Each row comes from the steps of one path. Every step used is in the known rows, and no mark comes twice. Write the path behind each row, first mark first.
Known rows
vemud/miku/fezi/modu: -135   35 -107  400  113 -276  126 -107  168 -225  -51   86   81   -1  183  134  229 -144 -135  519  209  -43   36 -324   94  455  305   20  -20    3   20
semor/kimol/munod/miku/fezi: -185  122 -291  216  108 -366  213  210  171 -290  128 -117  457  263  233 -159 -152  -59 -457  206  126  136 -511 -115   45   98 -251  192   34 -122  -70
vomun/semor/kimol: -111   41 -106  333  135 -121  123  138  392 -105  184 -223  420  161  102 -131 -176 -299 -202   44   48  141 -471  -89  102  473  341  -33  232  -83  -60
vomun/semor/modu:   26   21 -149  371  137  -24  105 -104  723   37  203  145  419  292   26   -2 -130 -310 -149   42   71   67   85 -142   80  487  431 -123  181  -72 -108
vomun/semor/modu/fezi:   28   58 -169  359  289  -48   98 -109  597   48  193  157  227  300   42   -2 -144 -289 -146   40  155  100   26 -156   78  480  464 -110  153  -45 -174
vomun/semor/modu/fezi/munod:   30  119 -147  378  297  -51  230 -106  523   44  204  165  197  309   34  -63  -84 -336 -112  -25  165   53   58 -156   34  474  446 -157  162  -33 -250
miku/fezi/kimol/munod:   57   54 -226  356   95 -256  267  -49  822 -118   36   46  418  191   56  -38  -43  240 -350  211  124  -96 -203 -260   69  350   85  321   11  100   78
semor/modu:   68   50 -127  344   19  -94    1 -122  552  -66  181  200  306  365   88  -95   27  -69 -159  112  132  104  242 -197 -201  119  285 -143    8  -54  -56
vomun/fezi/kimol/munod:   -6  472 -242  348 -172  -94  106   76  386  -81  198   84  426  185  -32  -89  -71  179 -252  174   80  332 -294 -260  188  256   93   36   20   53 -195
vemud/miku:    2  152 -125  378  -14 -207   11  -17  135 -241  -43  148  -52   -7  162  -37   79 -102 -104  554  164  170 -120 -369  -70  439  259  -63   -1   40  -18
vemud/miku/fezi/vomun/semor:  104  -48  -88  401  182 -263  149 -122  179 -247  -39   90  149   -8  134  101  115 -177 -133  650  211   18  -54 -375  178  615  307  291   90   73  -93
fezi/modu/semor/kimol/munod/miku: -280  456 -148  295 -277 -191  -22   96  339  -28  185   26  174  176  198 -146   48 -345 -298   89  246   49 -249  -34  -75  253  100 -102 -138    2 -133
fezi/munod:   46  355  -29  367   -1 -114  372   50  229  -87  115    8  212  220   80 -291  178 -158  -90  -18  121   42 -152 -147 -270  273  274 -181   68  -12 -246
fezi/vomun/semor/kimol:  223  202   21  347  145 -147  -32  100  229 -176  269 -197  350  154   55 -174  -33 -327 -168  305  150  182 -322 -142   15  564  229  328  206  -27 -258
modu/semor/kimol/munod/miku:  -86  246 -257  257 -416 -211   92  126  365  -40   76   69  211  167  201 -297 -217 -140 -363  187  251  159 -574 -108  -62  159   70  127 -115  208 -113
modu/semor/kimol/munod/miku/vemud:  -81  199 -269  284 -356 -196   81  164  411  -61   86 -102  246  171  230 -354 -156  -26 -400  220  265  185 -574  -32  -93  186  103  144 -125  229  -77
kimol/munod/miku:  -49  390 -359  218   63 -262  159   74  553 -138   63  333  385  315  138  -65 -168  -83 -476  274  109  209 -210 -151   63  286 -317   90  -17  -69 -162
semor/kimol/munod: -168  249 -236  309  -13 -262   90  257  123 -287  198 -158  251  179  159 -229  -65  -79 -337  135  117  165 -448  -80  -93  102 -180   94    6 -129    9
semor/modu/fezi/munod/kimol:   23  203 -149  343  177  -69  193 -159  369  -70  223  234  -63  382    7 -234   28  -80 -109   16  257   81  127 -183 -272   98  258 -175  -35  -43 -239
kimol/munod/semor/modu/fezi/vomun:  115  418 -350  393 -175 -274  125  -33  446 -152  259  288   70  201   31 -218    7  -70 -286  271  241  172  282 -129   61  249 -490  235   16 -103 -184
kimol/munod:  -48  406 -302  350  -21 -167   98   87  498 -127  117  235  228  180   55  -74  -27  -55 -336  210  108  136  -86 -109  -31  272 -194   87  -48  -60  -33
vemud/miku/fezi/vomun:  119  -18  -71  381  142 -284  120 -114  104 -290  -64   79  107    1  156   63  165  -87 -134  679  226   38  -51 -387   95  498  254  285   18   82  -77
munod/kimol: -144  218 -117  311 -161   50   46  -80  743 -117  142   31  160  164 -183 -351 -148   34 -200  209   51  196 -458  -77 -162  284  101  -50   23  -44   28
miku/vemud:   11   40  -92  371  173 -102  -39  127  604 -160  109 -493  398  182  158 -301  189  308 -275  269   96  283 -239   70 -218  359  367  -41   13   64   91
vomun/fezi/modu/semor/kimol: -260  427  -87  338 -302  -55   16   58    2  -19  216  -98  434  125   82  -25  124 -177 -146  103  153  303 -290  -67  215  174  384 -180  -51   17 -263
fezi/miku/vemud:    1   79 -125  354   67  -89   45  103  560 -202   59 -320  387  222  163 -252   -5 -246 -361  202  124  237 -320 -138 -198  335  331  -22   33   47 -201
munod/miku/vemud:    9   55 -166  171  230 -247   72   84  616 -153   10 -221  601  360  265 -245  -80  170 -456  336   81  370 -411  -62  -70  347  158  -42   55   29 -145
miku/fezi:  -25 -133  -89  321  193 -209  220  -98  543  -96  -45  -74  546  182  118   50   68  106 -244  232   86  -31 -197 -149  111  291  340  159   43   34   48
modu/fezi/miku/vemud:    9  186 -140  326  349 -145   40   66  285 -138   45 -207  -30  210  168 -210  -27 -117 -308  204  265  295 -410 -182 -167  305  379  -23  -35   76 -287
vomun/semor/modu/fezi/miku:   27   59 -177  368  279  -42  120 -104  609   22  180  165  234  312   47   -6 -187 -448 -190   24  165  104    2 -210   82  478  457 -105  157  -41 -264

Which path is each row?
 -71   13 -131  401   61 -218  365 -130  190 -270  -66  125   33   25   81  -62  156  -93 -119  471  201  -46 -121 -337   30  421  237   61   13   52  -56 => vemud/miku/fezi/munod/kimol
  30  270  -90  265  166 -204  419   85  340 -147   75 -132  412  340  198 -363  111  -39 -286   83  129  169 -272  -76 -232  324  182 -155   69   20 -329 => fezi/munod/miku/vemud
 -76  381  -53  362 -112    2  408  -30  438 -110  175   38  107  209 -113 -439   69 -128 -105   -1  106   51 -299  -82 -292  273  148 -170   56  -30 -212 => fezi/munod/kimol
   9  362 -106  355  116 -277  328   68  -41 -125  158 -118 -169  158  132 -386   80  -51 -110   45  274  198 -307 -142 -155  218   91  -84   56  -17 -307 => modu/fezi/munod/semor/kimol
-127   51 -118  398  -44 -249  127 -129  210 -173  -80  128   49  -27  197  104  199 -169 -140  518  260  -56  -17 -317   98  456  360   41  -79   99    3 => vemud/miku/fezi/modu/semor
 -82  263 -234  322 -455 -156   63  131  345  -33  108   23  135  105  156 -300 -135 -125 -292  155  255  117 -518  -89 -105  158  127  129 -131  205  -49 => modu/semor/kimol/munod
 206  160 -102  331  265 -145  -55 -130  290  -86  226  194   10  348   89 -111   54  -72 -147  222  281  165  206 -234 -206  185  272   49  -27   -3 -253 => semor/modu/fezi/vomun
  13    9 -182  385  331  -34  118  -74  651   -2  195   -6  268  312   70  -56 -125 -334 -222   51  170  138   -3 -133   47  505  490  -87  143  -19 -226 => vomun/semor/modu/fezi/miku/vemud
  91  -56 -111  337   99 -231  213  -75  804  -80    2  -73  448  184   75  -63  -23  270 -275  205   95  -72 -274 -272   10  361  316  248   42  124   90 => miku/fezi/kimol
  26   54 -227  395   44 -308  192  -72  391 -250  -64  175   39   13  133   25   46   69 -223  552  214  -21 -101 -448   75  471  134  220  -20  103   53 => vemud/miku/fezi/kimol/munod
  35  345  -76  235   81 -211  427   29  274 -105   63  100  373  345  165 -279   21 -190 -230   45  118  122 -277 -192 -180  295  137 -174   87  -13 -386 => fezi/munod/miku
 -15  408 -356  374 -300 -256  171   53  542 -137  162  188  214  113   34 -226  -22  -26 -302  231  123  184   56  -82   97  293 -476  131   44 -110  -43 => kimol/munod/semor
-179  172 -288  221   96 -328  124  290  198 -322  172 -258  405  267  250 -284 -102    0 -467  209  126  254 -532  -35  -63  128 -240  127   25 -122  -57 => semor/kimol/munod/miku/vemud
 -29  -73 -131  380  116 -271  170 -111  193 -245 -124  102  130    8  196   83  127  -26 -146  574  183   22  -84 -370  101  434  305  104    8   70   35 => vemud/miku/fezi
 -66  229 -373  215  155 -306  270   14  587 -148   12  298  512  311  153   12 -140  -34 -505  294  122  101 -183 -154  172  278 -291  217  -15  -51 -135 => kimol/munod/miku/fezi
-147  145 -244  284  162 -190  199  160  450 -127  184  -64  462  223  123 -108 -266 -346 -353   89   66  150 -456  -79  191  469   43   48  200 -125 -136 => vomun/semor/kimol/munod/miku
-283  504 -171  350 -308  -76   49   78   14  -41  234  -17  411  121   61    2  113 -195 -193  110  166  277 -232  -53  251  167  221 -133  -80   -4 -270 => vomun/fezi/modu/semor/kimol/munod
  11  349 -389  391 -295 -250  155  -23  587 -129  215  297  219  201   34 -206  -19  -54 -299  184  158  135  292 -101   62  201 -475  106   27 -135  -68 => kimol/munod/semor/modu
-264  191 -268  227  109 -369  175  210  148 -295  171 -124  429  253  232 -128  -67 -140 -448  163  140   99 -424  -74   35  125 -248  129    4 -166  -82 => semor/kimol/munod/miku/fezi/modu
 -46  -27 -136  416  -28 -353  397  -48  -17 -316  -39  -22   72  -12  203 -119  185 -108 -108  459  215   -9  -84 -331   78  373  118   96   71    9  -79 => vemud/miku/fezi/munod/semor/kimol
 -56  150 -119  309 -446 -139   18   99  321   -2   72 -107  169  105  186 -328 -132 -108 -218  153  230  142 -583 -108 -150  169  359   47  -88  238  -42 => modu/semor/kimol
-140  153 -224  350  124 -136  163  163  412 -118  216 -101  383  155   79 -102 -185 -333 -272   58   70  113 -403  -62  145  463  107   39  195 -115  -68 => vomun/semor/kimol/munod
  -5  412 -276  305  -83 -135  131  104  459 -113  191  -35  532  243   33 -140  -84  263 -347  229   79  414 -356 -204  202  276   56   51   37   76 -233 => vomun/fezi/kimol/munod/miku/vemud
  67  372  -60  398 -280 -212  446   13  281 -102  169  -33  189  153   61 -443  173 -136  -65   12  128   94   -8 -121 -140  291  -24 -143  153  -56 -255 => fezi/munod/semor
   7  376 -411  386 -217 -258  184  -21  517 -146  214  313   90  217   44 -200  -70 -190 -332  177  223  159  222 -164   66  193 -456  114    5 -126 -202 => kimol/munod/semor/modu/fezi/miku
 138  346 -124  335  406 -211   17   89   66 -151  209  -40  -83  163   70 -141  -60 -189 -225  275  294  234 -362 -164   -3  446  141  278   66    9 -321 => modu/fezi/vomun/semor/kimol/munod
-222   70 -153  362  -41 -233  204  -46  457  -58   73  -56  401  132  160   40  151 -130 -294  142  212 -155 -138  -50  122  263  217  152  -93   30   13 => miku/fezi/modu/semor/kimol/munod
  60  -15 -174  147  184 -348  239  -56  757 -108  -50   70  631  360  210  -82 -228  145 -452  298   82  109 -431 -309  102  345  114  166   72   71 -132 => munod/miku/fezi/kimol
-157   17 -144  151   98 -348  213  -24  460  -88  -17   -3  619  331  283  -39 -112 -125 -435  238  159   74 -411 -151  144  271  144   72    0   18 -181 => munod/miku/fezi/modu/semor/kimol
  91    7 -274  376  -48 -297  298 -115  874 -102  100   91  412  214   51  -97  -36  242 -319  198  146 -103   44 -252  105  302  -50  327   36   52   65 => miku/fezi/kimol/munod/semor/modu
 -40  142 -125  351 -409 -342  106  110  258 -214  187 -293  275   71  144 -446  -25   11 -177  188  105  275 -250  -83   15  196 -225   37  185 -133   -7 => munod/semor/kimol
  12  259 -126  301  277 -158   51   16  216 -102   28   24  -78  201  138 -124 -112 -273 -259  174  245  248 -408 -286 -133  269  335  -40  -24   52 -333 => modu/fezi/miku
  28  239 -349  237  212 -292  273    7  592 -147   75  282  530  298  106   35 -167 -159 -502  329  137   86 -160 -152  248  439 -272  339   57  -48 -227 => kimol/munod/miku/fezi/vomun/semor
